Each row comes from the steps of one path. Every step used is in the known rows, and no mark comes twice. Write the path behind each row, first mark first.
Known rows:
visivuz-rabu-zadab: [ -8 -11 -15  -1   9  -7  -9 -18  14  -5   4   1  -4   9  -1 -14   8  14
 -21   7 -10 -11   2  -7   3  10   3  -3  -9  20  -5  -2  -4  14   6  -5
   1   2  -1  -8   3   1  -5  -5  -6   4   8  -8   1   7  -1  10  -4  -8
   2  11  -6]
nitip-visivuz-rabu-zadab-kika: [-12  -7 -18   4  13 -13  -7 -26  15  -3  -4  -1   3  13   6 -10   5  17
 -21   1 -25 -15  -3  -4   6  17  -9   6 -13  17 -11 -19  -3  19   6 -15
  -2   9  -8  -7   1   4  -2 -13  -9   0  10 -13   1   4   4   0  -4 -10
   4  13  10]
kapa-nitip-visivuz-rabu-zadab-kika-dorosog-zapiv-zomo: [ -2  -3 -25   6  13   5  -3  -4  20  -2  10   8   4   6  14   3   8  19
 -15   2 -18  -7  -6  -1 -12   3   3   7  -9   3 -16  -4   2  33  -1 -17
  -2  15 -17   9  18   4   1  -1   1   6  -7  -7   2   2  21   4   5  10
  26  -5  12]
rubu-kapa-nitip-visivuz-rabu-zadab-kika-dorosog: [ -4  -4 -20   9   1 -18   1 -19  13   7   1 -14   2   5  18   7   1  15
 -15   3  -3 -26  -1   7  -1  16  -8  13 -18  23 -14 -14   1  24   6   3
   7  -6 -12  -2  14   4  -2  -7  -6  -5  11 -15  19  11  18  -4   6 -12
  19 -12   5]
dorosog-kika-zadab-rabu-visivuz-nitip-kapa-rubu: [-31   9  -2   2 -26  10   7 -40 -23  20   1   3  13  10   1   4 -16  -9
 -14 -14   7 -12   4  19   2   8   1 -12  -6  10 -33   2   1  32  -6   7
   8 -29  12 -26  13  12 -14   3  15   4   3   3  19  27  27  -9   1   0
   3 -19   0]
zomo-zapiv-dorosog-kika-zadab: [-19   7 -16  17   3  15 -10   5  22   4  19  15  16  -1  11  -1 -17 -26
  -1 -11   5  27  -4   1 -21  -1   4  -7  -1   2  -4   8  -7  17   1 -15
  -9  14 -19   5  20   7   9   9   2  -4   0  -6  -8  -4   9 -13   9  25
   1   8 -12]
zadab-kika-dorosog-rubu-kapa-nitip-movinip: [ 15   5  -2   4  -4   1  -6   5   2   4   5 -19   9   8  23  17 -13   4
   8  -7  30  -9  -7   3  -8  -3   1  14 -16  10   3  -5  -4  19  -6  22
  11  -9 -13   0  16  15 -11  -2  -6 -23   7 -10  23  11   8 -23  14  -4
  20 -35  -1]
rabu-zadab-kika-dorosog-zapiv-zomo: [ -2  -9 -11   4  14  25 -24   2  29 -16  14  11  16   3  13  19   3  -2
 -14  -2  -9  17  -3  -8 -22  -6  12  -4  -7  -6  -4   1   1  35  10 -22
  -8  26  -4   4  13   1   3  12  -4  -8  -1   2  -7   0  11  -2   0  28
  14  -2   3]
rabu-zadab-kika-dorosog-zapiv: [ -3  -8 -11   0   8  12 -24  -1  29  -9   8   0  15   3  15  23   4  -3
 -13  -6  -9   8  -3  -7 -17   3   4   0  -4   7   0   0   1  27  10 -16
 -13  21  -8   3  15   4   6  -1  -4  -6   3  -1  -7   6   9   0  -1  20
  10  -6   2]
movinip-nitip-visivuz-rabu-zadab-kika-dorosog-rubu-kapa: [ -5 -16  -9  15   9 -22 -18 -12  16   4  -4 -11   9   7  17   2  -5  22
 -11 -10   1 -21  -6  -3  -2  15   3  26 -28  22  -6 -20   1  33   2  10
  20  -4 -17   7   1  20   9  -7 -13 -22  13 -19  20  15  10  -9   6 -21
  21 -15   1]
kika-dorosog: [  2  -8   0  -4   1   5  -3   9  10   1   5  -2   7  -2  11  16   4  -3
   6  -7   1   5   2   4 -16  -2   5   3  -7   3  -4   2   4  11   3  -4
   3   2  -7   6   6   7  10  -1   8  -4  -2   2  -5   3  -1   2   2   1
   2 -11   2]
visivuz-rabu-zadab-kika: [ -8  -9 -21   1  16  -1 -19 -23  23  -9   2  -6   5  11   5  -7   3   9
 -26   0 -16  -9  -3  -9   3  18  -3  -3 -12  18  -6 -11  -7  23  10 -13
  -2  11   1 -14   6   4  -8 -11  -9  -5  14 -11   1   4   3  -1  -2  -2
  -1  12  -2]
zadab-kika: [  0   1  -4   4   7   6 -10  -6   8  -5   1  -3   9   3   6  10  -6  -4
  -4  -7  -4   3  -5  -3   2   7  -5   0  -4  -3  -1  -7  -1   8   5  -8
  -5  10  -1  -3   1   5  -6  -4  -2  -8   8  -2   0  -1   5 -13   4   7
  -2   3   4]
rabu-visivuz-nitip: [ -3   8   2   5  -3  14  -9 -24  -7  18 -16  -3  -3  11 -11  -6  10   1
   0  -6  -5   3   6  10   9   0 -10  -3   2 -18 -21  -5   5  11  -4   1
   5 -11   7 -17  -1  -1  -1   1  12  13   3   8   2   4  15  -2  -4 -10
   2  -8  10]
dorosog-kika-zadab-rabu-visivuz-nitip-kapa: [-26   5   4   0 -16  17  -2 -39 -11  28   3   0   5  10  -4  -1 -10 -12
 -14 -20   0  -7   1  14   0   3  -7 -15  -6  -7 -27  -5   1  27   1   0
   4 -28  13 -31  14   9  -8   7  20   9   1   6  14  36  26  -6  -1  -3
   0 -10   0]
rabu-visivuz: [  1   0   1   3  -3   6  -5 -13  -1   8  -7   3   0   4   0  -1   8  -3
  -1  -1  -7   0  11   7   6   6  -7  -3   1 -13  -6  -3   0   9  -2  -1
   1  -5   6  -7   2  -4   1   3   7   6  -1  11   2   7   9   3   0  -5
   0   2   6]
rubu-kapa-nitip-movinip: [  8  14   2   5 -12 -14  15  -4 -19  10   3  -8  -6  -1   9  -2  -5  10
   5   3  25 -20   0   8   8  -5  -4   8   0   6   0  -4  -4   0  -8  27
   6 -22   3  -9   5  -3 -15  -2  -7   3  -1  -6  23   7  10 -10  10  -8
  11 -20  -6]
zadab-rabu-visivuz: [  0  -3  -3   5 -13  12  -4 -26  -4   8   1   1   3   3   2   3   6  -4
  -9   2 -10 -12  13  -3   8   0  -9  -8  -3 -11  -7   0  -1  18  -3   0
   1 -11  20 -12   5   0  -6   4  10  13   0   8   7  17   9   9  -4  -8
  -7   4   2]
movinip-nitip-visivuz-rabu-zadab-kika: [-14  -5 -11   8  18 -17  -6 -23   6   2  -6   0   5  14   8  -9   1  19
 -14  -6 -21 -23  -9  -3  13  18  -3  16 -12  12 -14 -28   3  21   6  -5
   9   3  -5  -7 -11  13   2 -21 -12  -2   9 -13   5   7  13  -3  -1 -16
  11   7   3]
visivuz-rabu-zadab-kika-dorosog-rubu-kapa: [  0 -22 -16   4   6  -2 -28 -10  34  -9   5 -17   9   8  16   7  -3  11
 -21  -3   3  -5  -1 -10 -13  13   3   7 -26  28  -2  -2  -7  35   8  -1
   7   3 -13   1  17  10   0   4 -13 -24  19 -15  16  15   0  -9   5  -3
  11 -13  -7]
zomo-zapiv: [  3   3 -12   5   2   8  -4   4   6  -3   3   1   4  -7  -2   2  -2  -6
   5   4   1   8  -4  -3   5  -2  -1   2  -1   0   1   2  -5   3  -6  -2
   0   1  -1   8   1  -1   5   5  -2   3   3  -2  -5 -11   0  -1   3   0
  -4   1  -2]
kapa-nitip-visivuz: [  0  11  -2   6  -6 -15  22  -5 -15  18  -6   1  -7   1   1  -7  -2   8
   7   6  -2 -19  -7  10  10   1  -8  11   4  -5  -7  -5   4 -11  -6   9
   6  -8  -4   5   0  -1  -2  -7   4  10  -4  -4  10   4  13  -2   0 -11
  12  -6   8]
kika-zadab-rabu-visivuz-nitip-movinip: [-10   5  -1  -3 -10  24  -1 -46 -13  27  -2  -4   7  15   3  -7   0   6
 -11  -7  -3  -9   3  16   1  -7 -11 -11  -7  -9 -27 -10   3  32  -6   6
   9 -25  19 -32   7   7 -16 -10  15  16   1  -2  12  26   8   4  -3 -11
  -4  -8   3]
zomo-zapiv-dorosog-rubu: [  9   0 -17  15   0  13 -17  11  17  -2   7   2   7  -3   2 -13  -3  -8
   5   2  11  22  -7  -9  -3  -9   8   8  -8   1   7  11  -9  10  -6   1
   3  11 -16  23   9   6   4  13  -7 -12   7  -7   1 -10  -5 -14  10   2
   8  -5  -6]
rubu-kapa: [  0  -1   1   6 -12  -9   1  -2  -4   0  -1  -7   0  -5   1   3  -4   0
  -5   0  13  -7   4   3   0   0  -2   3  -6   5   5   2   0   1  -1   9
   2 -11   1   0   1  -4  -1  11  -5  -4   3  -4  14   3   1  -5   6  -2
   1  -7  -5]
zadab-kika-dorosog-zapiv: [  2  -2  -8   0   8  18 -16  15  19  -5   7   1  14  -2  12  26   2  -4
   1 -15  -5  14   0  -7 -21  -1   1   1  -5   1   2   4   2  21   0 -14
 -12  20 -14  11  15   6  10  -2   5  -2  -3   4 -13   2   7  -5   4  21
   6 -12   8]

Which path is each row?
[ -2   4  -3   3 -14  20  -4 -36 -12  19 -10  -4  -2   8 -13  -2  11   1
  -8  -3  -5 -12   4   3  12  -3 -12  -7  -4 -16 -21  -2   4  19  -2   2
   7 -18  17 -22   3   3  -5   2  14  19   2   8   7  17  15   6  -7 -15
  -2  -4  10] => zadab-rabu-visivuz-nitip
[-21   7  -6   7 -11  27  -8 -35   0  29   6   6  12  19   7  -9  -6 -10
 -10 -19   5   6   1   9 -15 -11  -7 -14  -4  -9 -31  -2  -1  36  -1  -3
  -1 -12   1 -33  20  17 -11  -2  16  12  -5  -1   5  24  22  -8   4   6
   5  -5  -1] => zapiv-dorosog-kika-zadab-rabu-visivuz-nitip-movinip
[ -6   7  13   4  -2 -11   3   1 -16   7  -1   2   1  -3   0  -4  -9   7
   5  -9  10 -10  -7  12  16  -1   7   7   0  -3  -1 -20   2   4   2  15
  14 -19   5   0 -13   6  -1  -2  -4  -5   0   3  12   6  12  -6   8 -13
  10 -16  -6] => movinip-nitip-kapa
[-22   4  -8  10 -11  29 -11 -33   5  28   5   5  12  13   0  -4  -8 -19
 -13 -16  -1   9   3   9 -16  -2  -7 -15  -3 -14 -30   6   3  33   4 -14
  -2  -5   1 -23  23  13  -4   7  23  13   0   2   4  26  25  -7   0  10
   2   1   0] => zapiv-dorosog-kika-zadab-rabu-visivuz-nitip
[ -9   9   0  -3 -15 -14  12  -4 -18  -7   1  -1   2  -3   0   2  -9   7
  -4   2  12 -11   0  14   7   4  11   2   0  19  -6   2  -2   8  -9  16
   5 -15   1   4  -6   2  -9   1  -7 -10   4  -2  11   0   3  -9   4  -5
   4 -19  -3] => nitip-kapa-rubu
[  3  -4  -8  12  -4 -12  -9 -13  10   8  -1 -16   5   6  21  13 -11   5
  -8   3  13 -19  -9   4  -2   5  -2  18 -17  13  -2  -9   1  15   5  12
  11  -4 -13   6  13   7   0   7  -9 -19  13 -15  27  19  12 -15   6  -7
  25 -24   3] => rabu-zadab-kika-dorosog-rubu-kapa-nitip-visivuz
[ -5 -12  -7  -1  11   7 -22  -8  27 -10   5  -6  15   6  18  23   0  -4
 -11  -2  -7   2  -6   1 -11   9   4  -5 -10   8  -4 -11   0  22  16 -13
  -2  12  -4  -6   8   9   0  -2  -5 -13  10  -5   0   6   2  -2  -1   6
   7  -3   1] => rabu-zadab-kika-dorosog
[  3  10  -2   7 -15 -11  15  -3 -12   9   0  -8  -5  -6   4   3  -7   0
   1   7  22 -17   0   6   7   1  -5   9   1   2   2   2   0  -5  -3  18
   8 -17   3   1   7  -5  -9   9  -2   0   1  -1  22   6  13  -8   6  -7
  10 -15  -4] => rubu-kapa-nitip
[ -6  10   4  -1 -18  15  -1 -36 -19  20  -6  -7  -2   5 -15  -6   7   5
  -9  -7   0 -15   3  12  19  -4  -7  -8  -8 -13 -20  -7   3  22  -3   7
  11 -32  21 -21   0   2 -10   9  14  16   6   6  13  23  17   1  -1 -22
   2 -15  10] => zadab-rabu-visivuz-nitip-kapa
[  3   2  -3   4   2  16  -1  12   1  -7   9  13  -2  -7  -2  -1   4   4
  -3   1  -1  12   2  -7 -10 -14   7  -2   4 -12   0  12  -1  12  -7 -11
  -6  12  -2   9   9  -6   3  16   3   6 -11   4  -4  -5   8   2   2  20
   9   1   2] => dorosog-zapiv-zomo
[  0  11   3  -1   1  11  -6 -25 -16  17 -14  -2  -2  18  -8  -7  13  10
   4 -13   4  -2   7  13   7  -5 -10  -4   1 -15 -20 -13   0  17  -9  10
   5 -15   5 -26  -2   3  -6  -7   7  13   0   5   5   5  11  -2   0 -19
   5 -13  10] => rabu-visivuz-nitip-movinip
[-11  14   2  -6 -14  -7   9 -13 -25   3  -8  -6   2   2 -11  -3  -5  10
  -2  -3  17  -8  -4  20   9  -1   6   1  -2  11 -19  -2   2   9  -9  16
  10 -22   2  -5  -8   5 -13   0  -2  -5   7  -3  11  -1   7 -13   3 -13
  12 -28   2] => visivuz-nitip-kapa-rubu
[ -6   2 -17   9  -8 -29  16 -24  -7  10  -2  -7 -14   4   5 -18   5  23
 -17  12  -1 -34   0   5  13  12  -9  13  -7  24  -8  -6   0   7   0  13
   8 -17  -3  -3   5  -6  -7   0  -8   9   6 -16  24  14  14   3   1 -20
  16  -3  -1] => rubu-kapa-nitip-visivuz-rabu-zadab
[-10  -7  -5   4 -14  18   0 -35   0  16   5   2   6   3   9   3  -5 -11
 -16   0 -12  -7  12   5  -1   3  -7 -10  -6  -5 -11  -1   1  23  -1  -5
   4 -11  22 -15  13  -1  -8  -1  16   6   2   2  10  26   8   8  -4   1
 -10   7  -2] => kika-zadab-rabu-visivuz
[-33  10 -10   8 -28  16   1 -37 -14  22   6   5  14   9   0  -3 -17 -14
 -17 -14  14   1   5  19  -7   1   2 -14  -5   2 -35   5   0  40  -3   2
   3 -20   4 -18  19  15 -13   8  16   3   5   0  14  23  28 -15   8   4
  10 -20  -1] => zapiv-dorosog-kika-zadab-rabu-visivuz-nitip-kapa-rubu
[ -4 -18 -15   9   5 -14 -16 -13  24   0  -1 -17   8   9  17   2   1  17
 -18  -3  -5 -14  -2  -5 -10  12  -3  13 -31  28  -4  -9  -3  30   3   2
   8   2 -20   5  13  10   6   1 -12 -19  18 -21  18  15   1 -10   4 -11
  14 -11   5] => nitip-visivuz-rabu-zadab-kika-dorosog-rubu-kapa
[ -6  14   6   1  -7   9  -5 -26 -18  18 -14  -3  -7   8 -14  -8   8   3
  -1 -11   1  -5   3  19  14   3  -6  -3  -1 -17 -21 -11   2  15  -5   9
  10 -24  12 -15  -6   0  -4   9   9   9   6  11  11   9  17  -5   3 -19
   7 -19  10] => rabu-visivuz-nitip-kapa
[ -5 -14 -24  -1  20  22 -24   2  36 -17  15  10  12   8  12   8  12  12
 -23  -4 -18  12   2 -13 -22   2  11  -2 -14   9  -9   1  -3  44   7 -26
  -6  22 -10   4  17   4   3   7  -1  -2   2  -3  -8   1   8   2   2  19
  13   4   3] => visivuz-rabu-zadab-kika-dorosog-zapiv-zomo
[ -6   2 -21  14  -1 -23   5 -29   3   5  -3 -13  -7   6  10  -7  -4  17
 -22   7  -5 -32  -7   1  13  18 -13  13 -12  20 -10 -14  -3  13   5   4
   6  -8  -5  -7   7  -3 -12  -5 -11  -1  13 -17  24  11  18 -11   4 -15
  15  -2   2] => rubu-kapa-nitip-visivuz-rabu-zadab-kika
[-10 -13 -19   1  16  -8 -13 -16  26  -2   1  -5   9  12  15   5   8  15
 -15  -6 -24  -7  -3  -1 -11  15  -2   7 -19  20 -14 -15   0  29   8 -12
   2  10 -16  -2   8  10   8 -15  -5  -2  11 -13  -3   8   2   4  -3  -8
   9   3   9] => nitip-visivuz-rabu-zadab-kika-dorosog
[-27   7  -4  10 -16  27  -7 -34  -3  27   8   4   8  11  -1  -8 -12 -15
 -14 -21   4   4   1  16  -7  -3  -2 -16  -7 -12 -29  -2   0  36   3  -5
   3 -18   4 -23  22  11  -9  12  23  10   2   2  11  29  26 -12   7   1
   6 -12  -2] => zapiv-dorosog-kika-zadab-rabu-visivuz-nitip-kapa
[ -9  14   1  -1 -17   1   4 -26 -30  12 -16  -5   2   6 -10  -4   1  11
  -5  -5   7  -6   6  21  15   5  -1  -2  -1  -1 -26  -6   1  18 -12  18
   9 -26  10 -11  -7   3 -10   4   5   1   8   7  14   4  17  -9   4 -16
   9 -26   8] => rabu-visivuz-nitip-kapa-rubu
[ -4   1 -22  10   0  -9  -1 -10  15   5   3  -8   0   1  18  10   5  18
 -17  -2  -5 -22   0  -1  -7  11  -7  16 -11  23  -7  -6   2  28   0   0
  -2   3 -16   7  21   1   5  -3  -5   5   2 -12  12  14  21  -2   4  -1
  21 -14   8] => rubu-kapa-nitip-visivuz-rabu-zadab-kika-dorosog-zapiv
[ -9  10   5   3 -13 -19  11   0 -29   1  -2   3   6  -5   2   3 -14   7
   2  -3  17 -14  -2  16  14   5  13  11  -1  12  -8 -14   0   9  -9  26
  13 -20   5   4 -17  10  -8  -7  -8 -13   2  -2  16   1  12 -12   8 -11
  12 -25  -6] => movinip-nitip-kapa-rubu
[-10  -7  -5  -3 -12  11   6 -20   4   8  12  -1   8  -2  10   4 -14  -7
 -14   4  -4  -4  -2   2  -7  -3   0  -6  -8   7  -6  -1   2  14   2  -6
   1  -7  13  -7  11   0  -8  -2  10   1   0  -8   9  20  -1   8  -3   6
 -10   7  -4] => kika-zadab-rabu
[ -9   4  -3   9   3   5  -9   9  12   1  11  10   7   4   1  -4  -6 -15
   2 -13   6  13  -1  -4 -15  -1   5  -4   2  -1  -5   8  -5   8   5  -8
  -8  14 -18   0  15   9   7   8   1  -3  -4  -1  -7  -2  11 -11   8  15
   8   3  -4] => zapiv-dorosog-kika
[-23   8 -18  15 -10  34 -15 -30  12  22   9  11  16   6  -2  -3  -7 -26
  -7 -16  -1  18   2   4  -7  -5 -10 -13  -5 -14 -27   8  -2  36  -2 -12
  -3  -5  -1 -15  23  10   1  12  17  16   3   1  -1  13  23  -9   6  10
  -3   4  -2] => zomo-zapiv-dorosog-kika-zadab-rabu-visivuz-nitip
[  2   8 -18  14   2  12 -11   5  15  -4   7   7   7  -7  -1  -4  -2 -12
   3   2   3  19  -5   0   1  -7   1   1  -2  -4   0   7  -5  11  -1  -6
  -3  12 -12  16   7   0   7   9  -5   2   5  -3  -7 -14   1  -8   9   3
   3   2  -6] => zomo-zapiv-dorosog
[  4  -6  -3  -2   3  21  -6  22  12  -5  11  12   8  -7   7  14   7   0
   4  -4  -2  19   4  -2 -25 -15  12   0  -1 -11  -4  14   3  21  -4 -11
  -5  14  -9  16  13   1  12  14   9   3 -15   8  -8  -4   6   4   4  24
  13 -10   3] => kika-dorosog-zapiv-zomo
